What can hang from each mark:
k_497: k_380 k_613 k_614 k_767
k_667: k_41
k_41: k_380
k_380: k_41 k_497
k_631: k_937
k_614: k_497
k_937: k_497 k_631

Each row was made from one small tree. Brackets hold a mark, then the marks that hang from it, in the order of their numbers. Every link used is in the known rows. Write each row's tree.
Known rows:
(k_937 (k_497 k_380 k_767)): [ 1.61 -3.14 -2.02  4.50  4.42 -2.37 -0.08  3.47  4.35  2.00 -5.28 -3.64
  0.75 -5.56 -1.15 -1.08  0.07 -1.88 -3.48  1.07  0.67  0.35]
(k_497 k_614): [ 0.31 -2.16 -1.66  4.14  2.71 -1.79  0.32  2.16  2.91  4.09 -2.70 -2.56
  2.06 -5.25 -1.29 -2.27 -0.38 -0.54 -3.14  0.65 -0.29 -0.78]
(k_380 k_497): [-0.23 -0.96 -3.27  6.09  4.50 -0.76  0.19  3.01  2.92  2.28 -3.12 -2.71
  0.19 -4.31 -1.04  2.20 -0.53 -2.50 -2.11  2.07 -0.48  2.73]
(k_667 (k_41 (k_380 (k_497 k_614)))): [-2.58 -2.11 -3.55  3.64  4.42 -1.89 -0.25  4.26  3.70  3.38 -3.82 -2.62
  3.55 -0.84 -1.84  1.53  0.91 -1.72 -3.34  1.96 -1.42  1.38]
(k_937 k_631): [-0.89  1.96 -0.49  5.19  2.89 -3.02  0.01  2.00  1.99  3.57 -3.55 -2.86
  0.38 -5.75 -0.82 -2.25 -0.66 -3.95 -1.90  0.98 -3.22 -0.32]
(k_41 (k_380 (k_497 k_613))): [-3.58 -0.83 -1.74  4.62  6.99 -0.56 -0.21  2.40  5.45  1.83 -3.19 -2.09
  0.27 -2.28 -1.77  2.70  1.56 -1.39 -2.50  1.03 -1.32  3.88]
(k_41 (k_380 (k_497 k_767))): [-2.09 -1.22 -1.99  5.16  5.55 -0.90  0.49  3.01  3.77  2.69 -4.92 -2.24
  1.92 -0.74 -1.69  5.66 -0.01 -1.86 -3.38  1.76  0.33  3.10]
(k_497 k_380 k_767): [ 0.65 -1.90 -0.30  5.10  3.53 -1.65  0.50  2.52  4.08  2.12 -4.82 -2.20
  2.39 -5.35 -1.63  0.98 -0.53 -0.74 -3.55  0.74  0.14  1.67]
(k_614 (k_497 k_380)): [ 0.54 -1.14 -2.06  5.53  3.61 -1.62 -0.24  2.68  6.44  2.63 -4.18 -2.76
  0.94 -6.60 -1.10 -0.32  0.69 -2.41 -2.32  1.54  0.25  2.88]
(k_631 (k_937 (k_497 k_380 k_613 k_767))): [-0.26 -3.63 -1.33  5.91  7.54 -3.60 -0.28  1.97  5.92  0.80 -4.95 -2.91
  1.51 -6.37 -1.75 -0.09  1.31 -0.67 -2.74  0.78  2.19  5.69]
(k_497 k_380): [ 0.43 -1.31 -0.33  4.44  3.27 -0.52  0.16  2.84  4.12  1.26 -3.41 -2.20
  0.89 -6.80 -1.27 -0.70 -0.15 -0.94 -3.17  1.11 -0.78  0.06]
(k_41 (k_380 (k_497 k_613 k_614 k_767))): [-3.25 -2.52 -1.57  4.19  6.78 -1.81  0.23  1.82  5.64  3.88 -4.60 -2.65
  3.37 -0.31 -2.25  2.27  0.44  0.35 -4.32 -0.12 -0.55  4.11]
(k_937 (k_497 k_613 k_614) k_631): [-1.14 -0.43 -1.57  3.58  4.78 -4.76 -0.82  1.82  4.20  4.59 -3.76 -4.79
  0.06 -5.51 -1.02 -7.43  0.89 -3.15 -2.78 -0.56 -3.58 -0.54]
(k_614 (k_497 (k_380 k_41) k_613 k_767)): [ 0.47 -2.02 -2.49  5.40  4.86 -4.07 -0.89  1.74  6.84  3.71 -6.73 -2.52
  2.69 -6.57 -1.88  4.66  0.19 -0.73 -2.83  0.50  1.05  6.51]
(k_497 (k_380 k_41)): [ 1.48 -1.72 -1.42  3.49  2.13 -1.59 -0.48  2.90  2.73  1.43 -4.64 -2.31
  0.73 -8.15 -1.33  4.40 -1.13 -0.44 -3.81  1.32 -0.35 -0.46]
(k_497 (k_380 k_41) k_613): [ 0.34 -1.56 -0.81  3.56  4.02 -2.40 -0.88  1.93  4.28  1.52 -4.49 -2.13
  0.65 -7.96 -1.80  3.15 -0.13  0.50 -3.35  0.06 -1.21  2.01]
(k_667 (k_41 (k_380 (k_497 k_613 k_614)))): [-3.85 -2.02 -3.43  3.78  6.25 -2.53 -0.65  3.22  5.32  3.31 -3.43 -2.30
  3.54 -0.81 -2.24  0.11  1.86 -0.90 -2.95  0.91 -2.50  4.37]
(k_380 k_41 (k_497 k_613)): [-0.48 -1.38 -3.80  5.31  5.12 -2.36 -0.89  2.21  3.20  2.36 -3.91 -2.56
  0.19 -5.57 -1.61  5.65 -0.46 -0.74 -2.31  1.28 -0.91  4.74]
(k_614 k_497): [ 0.10 -0.54 -3.91  6.21  3.53 -2.25 -0.22  2.28  5.26  4.18 -3.48 -2.34
  1.45 -5.65 -1.04 -0.19  0.99 -3.31 -0.94  2.38  0.81  3.52]
(k_41 (k_380 (k_497 k_614))): [-2.15 -2.12 -1.48  3.41  4.56 -0.16  0.24  3.20  4.17  3.19 -3.41 -2.99
  1.48 -1.45 -1.51  2.29  0.06 -0.52 -4.30  1.18 -0.50 -0.33]

Write each row's tree:
[-0.02 -2.94 -2.42  5.86  4.32 -2.10  0.60  2.82  3.17  4.15 -4.55 -3.48
  2.86 -2.24 -1.55  1.75 -1.30 -0.85 -4.03  0.93  0.69  2.71] => (k_380 (k_497 k_614 k_767))
[ 1.79 -2.32 -1.09  4.13  2.47 -2.73 -0.20  2.76  2.60  2.36 -6.26 -2.18
  2.50 -6.64 -1.62  6.14 -1.63  0.13 -4.02  0.90  0.65  1.02] => (k_497 (k_380 k_41) k_767)
[-0.98 -2.73 -3.13  5.87  7.29 -3.43 -0.58  1.80  4.85  1.48 -2.75 -2.54
  0.02 -6.96 -1.33 -1.39  2.42 -2.01 -0.94  1.94  1.55  4.57] => (k_631 (k_937 (k_497 k_613)))
[ 0.46 -2.41 -1.20  4.34  4.45 -3.29 -0.54  1.77  4.28  2.45 -6.02 -2.07
  2.31 -6.47 -2.10  4.55 -0.71  0.90 -3.68 -0.22 -0.03  3.74] => (k_497 (k_380 k_41) k_613 k_767)
[-1.31  0.76 -1.93  4.58  5.28 -4.50 -0.85  1.79  3.89  3.42 -3.66 -4.30
 -1.07 -6.05 -0.81 -5.66  1.46 -4.49 -1.35  0.41 -3.94  0.71] => (k_937 (k_497 k_613) k_631)
[ 1.08 -2.15 -3.73  5.90  3.82 -2.81 -0.23  3.08  1.69  3.18 -5.74 -2.67
  1.93 -4.11 -1.42  8.31 -1.84 -1.38 -3.19  2.17  1.25  3.85] => (k_380 k_41 (k_497 k_767))
[-3.76 -0.99 -3.80  5.41  7.06 -3.57 -0.54  3.19  5.14  2.97 -5.06 -1.69
  3.77  0.18 -2.39  3.50  1.93 -1.73 -1.98  1.42 -1.69  7.41] => (k_667 (k_41 (k_380 (k_497 k_613 k_767))))
[ 1.82 -2.08 -3.17  5.29  3.25 -3.52 -0.62  2.74  5.21  3.68 -7.00 -2.57
  2.60 -6.35 -1.48  6.23 -0.95 -1.47 -3.32  1.68  1.89  3.79] => (k_614 (k_497 (k_380 k_41) k_767))
[-0.85 -0.89 -1.85  5.62  5.47 -2.33 -0.68  1.78  8.14  2.84 -4.07 -2.56
  1.34 -6.69 -1.50 -1.67  1.57 -1.60 -1.90  0.65 -0.79  5.42] => (k_614 (k_497 k_380 k_613))
[-0.23 -3.17 -3.25  4.76  5.21 -3.80 -0.47  2.00  3.39  4.48 -5.39 -3.25
  2.90 -3.45 -2.03  5.43 -1.30  0.66 -4.29  0.03  0.57  4.72] => (k_380 k_41 (k_497 k_613 k_614 k_767))
[-0.88 -1.09 -1.59  4.32  5.35 -5.87 -0.40  1.74  4.08  5.44 -5.24 -4.70
  1.60 -4.16 -1.32 -5.60  0.44 -2.68 -3.34 -0.76 -2.71  1.08] => (k_937 (k_497 k_613 k_614 k_767) k_631)
[-1.22 -1.04 -3.43  6.98  5.87 -4.19 -0.39  0.95  7.03  5.07 -4.57 -2.10
  2.85 -4.18 -1.71  0.30  1.44 -2.16 -0.81  0.94  0.68  7.67] => (k_614 (k_497 k_613 k_767))
[ 0.70 -3.63 -0.63  3.19  4.08 -3.54 -0.47  1.80  4.72  3.51 -5.85 -2.58
  3.53 -6.12 -2.24  2.82 -1.03  2.38 -5.45 -1.07  0.06  2.46] => (k_497 (k_380 k_41) k_613 k_614 k_767)
[-0.60 -0.51  0.01  4.48  5.79 -4.63 -0.72  2.12  5.19  2.82 -6.02 -4.37
  0.00 -5.48 -1.29 -4.41  0.62 -2.98 -3.17 -0.77 -3.13  1.80] => (k_937 (k_497 k_380 k_613 k_767) k_631)
[-3.36 -1.40 -1.67  5.26  7.18 -1.52  0.10  1.99  5.56  2.63 -4.75 -2.08
  1.84 -0.60 -2.10  4.16  0.96 -0.79 -2.95  0.58 -0.65  5.73] => (k_41 (k_380 (k_497 k_613 k_767)))
[ 0.18 -0.78 -1.83  3.39  3.22 -4.07 -0.42  2.94  2.55  4.72 -3.91 -5.08
 -0.13 -5.53 -0.55 -6.11  0.05 -3.91 -3.19  0.65 -2.56 -3.07] => (k_937 (k_497 k_614) k_631)
[-1.47 -1.34 -2.74  6.87  6.55 -2.67  0.09  1.82  4.64  3.06 -4.27 -2.62
  1.63 -2.98 -1.85  2.36  0.02 -1.30 -2.13  0.74 -0.49  6.93] => (k_380 (k_497 k_613 k_767))
[-0.68 -3.10 -3.12  6.60  7.76 -4.42 -0.27  1.34  4.85  2.14 -4.19 -2.57
  1.55 -5.28 -1.61  0.23  1.85 -1.45 -1.42  1.30  2.56  6.21] => (k_631 (k_937 (k_497 k_613 k_767)))
[-2.62 -0.56 -4.19  4.71  4.87 -1.58 -0.48  4.45  3.48  2.18 -3.96 -2.00
  2.12 -1.16 -1.63  3.32  1.27 -2.74 -1.82  2.96 -1.81  2.93] => (k_667 (k_41 (k_380 k_497)))
[ 0.73 -4.49 -2.86  5.49  5.67 -4.05  0.17  2.34  3.32  3.43 -4.26 -3.38
  2.72 -4.65 -1.37 -0.28  0.33 -1.09 -3.25  1.73  3.79  2.34] => (k_631 (k_937 (k_497 k_614 k_767)))
[-0.61 -1.49 -1.60  6.21  5.88 -3.41 -0.30  1.68  8.07  3.68 -5.58 -2.47
  2.92 -4.93 -1.84  0.04  1.24 -1.35 -2.28  0.21  0.40  7.03] => (k_614 (k_497 k_380 k_613 k_767))
[ 1.56 -1.50 -3.15  4.64  2.61 -2.41 -0.86  2.77  5.13  2.82 -5.55 -2.85
  0.66 -7.78 -1.13  4.50 -0.21 -1.60 -2.94  2.00  1.04  2.11] => (k_614 (k_497 (k_380 k_41)))
[-1.72 -2.94 -1.65  4.04  5.05 -1.12  0.53  2.94  4.10  3.81 -4.79 -3.00
  3.35 -0.22 -1.80  3.50 -0.41 -0.46 -4.86  0.92  0.68  1.36] => (k_41 (k_380 (k_497 k_614 k_767)))
[ 0.25 -4.02 -1.17  2.94  5.37 -2.23 -0.55  2.68  6.13  2.50 -3.51 -4.02
  0.36 -6.53 -1.49 -5.64  1.21 -0.15 -3.99 -0.52 -1.24  0.00] => (k_937 (k_497 k_380 k_613 k_614))
[-0.86 -1.34  0.09  2.86  4.80 -3.96 -0.85  2.45  5.24  3.18 -4.62 -5.10
 -0.25 -6.54 -1.09 -7.43  0.96 -1.92 -4.08 -1.15 -3.87 -1.43] => (k_937 (k_497 k_380 k_613 k_614) k_631)
[ 1.92 -3.68 -0.80  3.20  2.34 -3.00 -0.09  2.65  3.18  3.44 -6.19 -2.91
  3.45 -6.05 -1.75  4.02 -2.06  1.38 -5.73  0.13  1.01 -0.10] => (k_497 (k_380 k_41) k_614 k_767)
[-0.91 -2.46 -0.95  4.96  4.96 -3.56  0.16  0.91  4.76  4.86 -3.83 -2.29
  4.01 -3.86 -2.05 -1.89  0.24  0.46 -3.26 -0.82 -0.53  3.55] => (k_497 k_613 k_614 k_767)
